What can hang from each mark:
k_575: k_338
k_77: k_338
k_902: k_338
k_18: k_338 k_548 k_953
k_548: k_18 k_77
k_951: k_338
k_953: k_18
k_338: k_18 k_77 k_951
k_5: k_338

Each row was made from one small tree. Brackets hold a mark, then the marks that hang from it, in the order of their numbers. Every link used is in the known rows. Write each row's tree.
Known rows:
(k_951 k_338): -14.5, 4.0, 3.6, 5.4, 9.1, -47.6, 11.4, -4.1, 21.9, -8.8, 31.2, 15.4, -27.1, -5.5, -25.2, -16.3, 3.5, 14.3, -3.3, 23.8, 22.8
(k_18 (k_338 k_77 k_951) k_548 k_953): -2.5, -46.7, -74.6, -57.4, 25.3, -24.3, 38.5, -36.7, 1.5, -20.2, 11.2, -24.3, 10.2, -40.4, 35.9, 9.2, 63.3, 37.7, 31.4, 40.3, -31.9
(k_575 (k_338 (k_18 k_548) k_951)): -46.5, 11.4, -42.6, -31.4, 44.6, -57.4, 20.1, -55.2, 19.2, -3.6, 32.9, -31.4, -18.1, -47.2, -7.0, 20.5, 43.7, 33.8, -9.2, 27.3, 24.5
(k_338 k_77): -27.8, 6.9, -13.2, -6.5, 5.2, -21.1, 29.0, 12.9, 30.8, -11.5, 6.3, 2.4, -9.7, 6.7, -15.1, 14.3, 2.8, 26.9, 8.3, 26.8, 8.6
(k_902 k_338): -41.8, 38.5, -31.7, -33.6, -7.9, -16.9, 15.4, 32.1, 21.4, 12.4, 32.0, 15.6, -11.4, -6.0, -10.7, -30.4, 19.1, -8.8, 1.9, 21.6, 16.9
(k_902 (k_338 k_18)): -43.7, 43.9, -49.3, -22.8, 20.8, -26.4, 21.5, 14.5, 26.1, 12.9, 41.3, 11.7, -7.3, -23.2, -24.9, -22.8, 39.8, 10.9, -17.9, 32.0, 31.9
(k_18 (k_338 k_951)): -7.9, -8.3, -37.0, -35.1, 3.6, -28.2, -1.9, -1.5, -1.3, -7.6, 39.3, -1.0, -6.9, -21.1, 11.8, -22.8, 2.4, -0.9, 1.3, 50.9, -7.3
(k_953 (k_18 (k_338 k_951))): -19.6, -5.0, -18.9, -41.7, 34.0, -18.1, 2.7, 11.0, -19.9, -3.8, 42.9, 7.5, -5.9, -17.1, 24.6, 8.3, -7.0, -39.8, -35.9, 31.1, 6.2
(k_77 (k_338 (k_18 k_548 k_953))): -23.0, -3.4, -64.7, -15.3, 47.0, -43.8, 30.9, -42.9, 25.8, 29.9, 6.5, -2.8, -13.2, -46.7, 17.9, -11.4, 67.4, 27.1, 11.6, 31.4, -15.9
(k_902 (k_338 (k_18 k_548) k_951)): -36.7, 55.0, -66.7, -39.9, 39.9, -36.9, 24.5, -2.1, 31.6, 1.1, 33.8, -24.9, -10.4, -49.8, -1.8, -20.5, 54.8, 23.2, -18.7, 45.1, 18.6
(k_338 k_18 k_77 k_951): -10.3, 35.8, -47.8, 2.8, 46.6, -36.8, 21.2, -10.5, 37.2, -25.0, 18.2, -29.1, -7.9, -19.3, -32.3, 15.1, 10.1, 68.0, -27.6, 49.1, 22.6
(k_77 (k_338 k_18)): -26.2, 17.8, -39.5, 5.3, 37.3, -52.6, 13.5, -12.0, 31.9, 28.7, 23.1, 8.1, -27.3, -18.0, -10.2, -24.2, 23.4, 30.9, -10.0, 47.9, 3.9
(k_18 k_338 (k_548 k_77) k_953): -4.3, -65.6, -68.7, -69.7, 19.3, -9.2, 59.9, -21.1, -25.3, 38.9, -1.1, 18.9, 25.3, -46.4, 21.9, -17.4, 67.7, -13.6, 46.3, 25.1, -22.7
(k_77 (k_338 (k_18 k_548))): -37.8, 7.8, -42.4, -7.7, 46.7, -54.8, 28.3, -23.9, 34.0, 29.0, 14.9, -4.4, -28.8, -36.0, 14.5, -17.1, 54.4, 27.4, 0.8, 50.8, -8.1
(k_18 k_548): -45.1, 5.0, -11.1, -26.3, 5.5, -20.9, 24.7, -8.9, 22.6, 3.5, 4.5, -4.0, -13.4, -32.6, 23.4, 7.9, 31.4, -24.8, 19.7, 18.5, -4.7
(k_548 (k_18 k_953) (k_77 k_338)): 29.4, 5.4, -73.0, -54.5, 46.6, -35.6, 36.2, 13.2, 1.0, 56.0, -27.5, 38.5, 6.1, -14.2, -41.5, -41.9, 37.2, 17.2, 28.1, 17.9, -13.3
(k_575 (k_338 k_18)): -54.3, -1.0, -23.0, -16.8, 26.0, -47.9, 20.0, -38.5, 15.2, 8.4, 39.6, 3.5, -13.4, -21.2, -30.1, 19.9, 27.3, 20.2, -9.2, 13.5, 40.3
(k_338 (k_18 (k_548 k_77) k_953) k_951): 7.4, 15.9, -84.9, -35.6, 59.8, -20.6, 42.2, -34.8, 8.6, 21.0, -6.4, -22.7, 18.1, -66.3, -13.2, -2.2, 50.9, 25.2, -0.1, 22.0, 4.8
(k_575 (k_338 k_18 k_77)): -52.6, -8.4, -26.7, -13.0, 33.5, -52.4, 40.2, -34.2, 25.4, -5.9, 32.1, -5.5, -13.5, -4.3, -38.7, 31.4, 31.9, 65.4, -6.6, 27.5, 39.7
(k_5 k_338): -43.6, 5.1, -24.9, -36.3, 9.9, -27.9, 24.1, 4.1, 12.7, 9.0, 17.0, 12.9, -15.9, -28.7, 27.6, -9.2, 30.6, -9.6, -5.2, 23.5, -7.6

Which tree is each row?
-25.8, 14.8, -85.9, -53.3, 40.5, -17.6, 61.3, -3.9, 9.7, 40.7, 10.8, 9.0, 18.6, -50.1, -18.4, -24.0, 81.9, 14.3, 9.1, 19.6, 17.4 : (k_902 (k_338 (k_18 (k_548 k_77) k_953)))
26.8, -3.6, -60.7, -70.5, 43.7, -34.8, 25.7, 25.4, -15.5, 24.4, 1.1, 23.6, 9.2, -18.8, -38.3, -39.1, 15.9, 3.0, 7.2, 51.2, -1.2 : (k_548 (k_18 (k_338 k_951)) k_77)
0.3, -14.1, -41.5, 12.2, 46.6, -51.2, 41.2, -37.6, 26.9, -23.7, 26.8, 1.6, -5.7, -16.0, -46.5, 9.6, 42.1, 76.4, -10.2, 26.6, 29.5 : (k_951 (k_338 (k_18 k_953) k_77))
-46.6, -46.8, -13.2, -50.6, 42.2, -20.3, 51.7, 0.6, -12.5, -2.6, 21.3, 6.7, -5.0, -15.0, 43.5, 36.1, 40.2, -18.2, -11.0, 36.0, -6.6 : (k_953 (k_18 (k_338 k_77) k_548))
23.5, -19.0, -75.5, -63.3, 35.9, -33.1, 15.5, -8.6, 1.6, -27.8, 5.8, 3.6, 13.6, -19.0, -18.6, -0.7, 40.5, 33.6, 13.3, 34.9, -15.7 : (k_548 (k_18 (k_338 k_77 k_951) k_953))
-22.5, 15.7, -69.9, -48.5, 69.8, -41.6, 54.7, -15.0, 9.8, 26.1, 6.1, -18.6, -6.8, -68.4, 16.5, -13.8, 63.3, 30.3, -20.9, 48.3, -3.5 : (k_5 (k_338 (k_18 (k_548 k_77)) k_951))
-30.1, -4.3, -56.0, -22.6, 36.0, -19.2, 30.2, -47.2, 17.9, 1.5, 7.1, -4.0, 9.4, -59.7, 7.9, 20.7, 67.2, -0.3, 5.8, 8.5, 5.8 : (k_338 (k_18 k_548 k_953))
-16.5, 1.7, -66.7, -25.1, 45.0, -46.2, 27.8, -57.1, 20.9, -19.8, 26.9, -28.7, 1.1, -23.3, -35.4, 33.1, 34.7, 80.8, -8.2, 14.9, 29.3 : (k_575 (k_338 (k_18 k_953) k_77 k_951))
-14.1, 16.6, -29.0, -44.2, 67.0, -28.7, 43.4, 16.2, -3.6, 49.4, -3.0, -4.1, -14.7, -28.1, 22.6, -7.3, 14.5, -13.9, -17.5, 27.5, -5.1 : (k_953 (k_18 (k_548 (k_77 (k_338 k_951)))))
-8.8, 22.2, -73.0, -26.3, 46.7, -25.5, 16.7, -51.1, 19.7, -11.4, 10.2, -30.5, 6.8, -68.7, 6.3, 13.2, 54.0, 18.4, -5.7, 18.4, 1.8 : (k_338 (k_18 k_548 k_953) k_951)
14.5, 0.1, -77.5, -48.8, 40.5, -25.7, 46.6, -17.5, 8.5, 50.2, -21.7, -7.9, 0.5, -43.7, 12.1, -31.6, 46.4, 25.3, 33.7, 22.3, -29.3 : (k_18 (k_548 (k_77 (k_338 k_951))) k_953)
-6.5, -17.4, -41.6, -32.1, 13.8, -32.7, 17.4, 2.1, 8.3, -21.7, 32.2, -10.2, -7.2, -5.8, 2.9, -8.0, 7.5, 41.0, 3.7, 60.7, -9.8 : (k_18 (k_338 k_77 k_951))
-36.6, 19.4, -59.8, -39.9, 57.3, -46.1, 32.2, -29.6, 21.3, -2.3, 21.0, -28.1, -16.9, -69.1, 35.4, -1.7, 65.4, 21.5, -26.5, 46.1, -6.3 : (k_5 (k_338 (k_18 k_548) k_951))
45.8, 26.0, -86.4, -58.7, 56.9, -39.3, 24.3, 10.8, 5.6, 46.0, -25.2, 16.4, 3.0, -20.8, -41.0, -46.1, 25.7, 31.7, 15.4, 24.4, -15.7 : (k_548 (k_18 k_953) (k_77 (k_338 k_951)))
-30.6, 6.2, -52.3, -41.8, 56.6, -52.3, 45.0, -41.1, 9.4, 23.8, 18.1, -24.2, -8.4, -45.5, -25.0, 5.9, 42.4, 41.5, -3.3, 30.4, 30.6 : (k_575 (k_338 (k_18 (k_548 k_77)) k_951))
-3.3, 15.2, -48.1, -37.5, 39.6, -40.0, 43.8, 6.3, 16.7, 50.6, -13.5, -11.4, -19.4, -30.9, 9.1, -39.7, 27.0, 21.4, 22.6, 47.6, -19.1 : (k_18 (k_548 (k_77 (k_338 k_951))))
-7.7, -15.0, -54.6, -49.6, 19.7, -1.3, 54.6, -14.1, -0.5, 37.1, -23.8, 8.8, 18.9, -42.7, 3.5, -2.9, 50.4, -13.9, 40.6, -1.4, -9.3 : (k_18 (k_548 k_77) k_953)
-32.3, 13.4, -44.0, -15.1, 44.8, -55.9, 27.6, -37.4, 28.0, -17.5, 34.0, -29.8, -15.8, -12.8, -39.2, 25.2, 18.8, 78.9, -18.0, 35.2, 37.1 : (k_575 (k_338 k_18 k_77 k_951))
0.9, -19.8, -49.5, -14.0, 58.2, -46.8, 56.3, -39.8, 8.0, 18.2, 10.5, 8.0, 1.8, -47.3, -33.2, -10.6, 63.4, 37.2, 5.0, 22.8, 23.0 : (k_951 (k_338 (k_18 (k_548 k_77) k_953)))
-22.0, 24.5, -52.9, -12.5, 57.5, -40.0, 39.8, -26.1, 39.7, -24.9, 7.6, -43.5, -10.5, -39.3, -5.2, 25.2, 40.5, 64.3, -14.8, 51.3, 9.1 : (k_338 (k_18 k_548) k_77 k_951)
-2.8, -28.8, -54.0, -61.1, 28.7, -27.6, 44.8, -0.2, -11.1, 28.2, 10.5, -7.1, 2.6, -42.0, 17.4, -29.5, 36.2, 1.6, 22.8, 56.9, -18.3 : (k_18 (k_338 k_951) (k_548 k_77))
15.2, -42.9, -83.8, -73.7, 30.6, -13.6, 46.1, -22.3, -23.3, 27.0, 2.7, -4.2, 22.5, -54.6, 21.9, -22.5, 54.8, 2.4, 35.5, 32.6, -26.6 : (k_18 (k_338 k_951) (k_548 k_77) k_953)
4.2, 33.8, -70.6, -11.0, 36.0, -19.9, -2.0, -33.8, 17.9, -12.8, 20.3, -17.4, 9.5, -49.0, -18.2, 5.7, 22.6, 21.6, -20.0, 16.3, 15.5 : (k_338 (k_18 k_953) k_951)
-11.9, -6.4, -26.8, -4.4, 57.7, -58.4, 56.2, -21.7, 16.8, 20.0, 17.7, 6.0, -15.0, -35.9, -35.1, -16.7, 47.8, 36.6, -5.7, 40.9, 30.4 : (k_951 (k_338 (k_18 (k_548 k_77))))
22.7, 7.9, -60.5, -57.8, 32.5, -11.7, 33.6, 14.5, -5.3, 30.8, -28.7, 37.2, 24.5, -19.4, -50.4, -14.3, 29.0, -10.6, 23.3, -2.2, 5.6 : (k_548 (k_18 k_953) k_77)
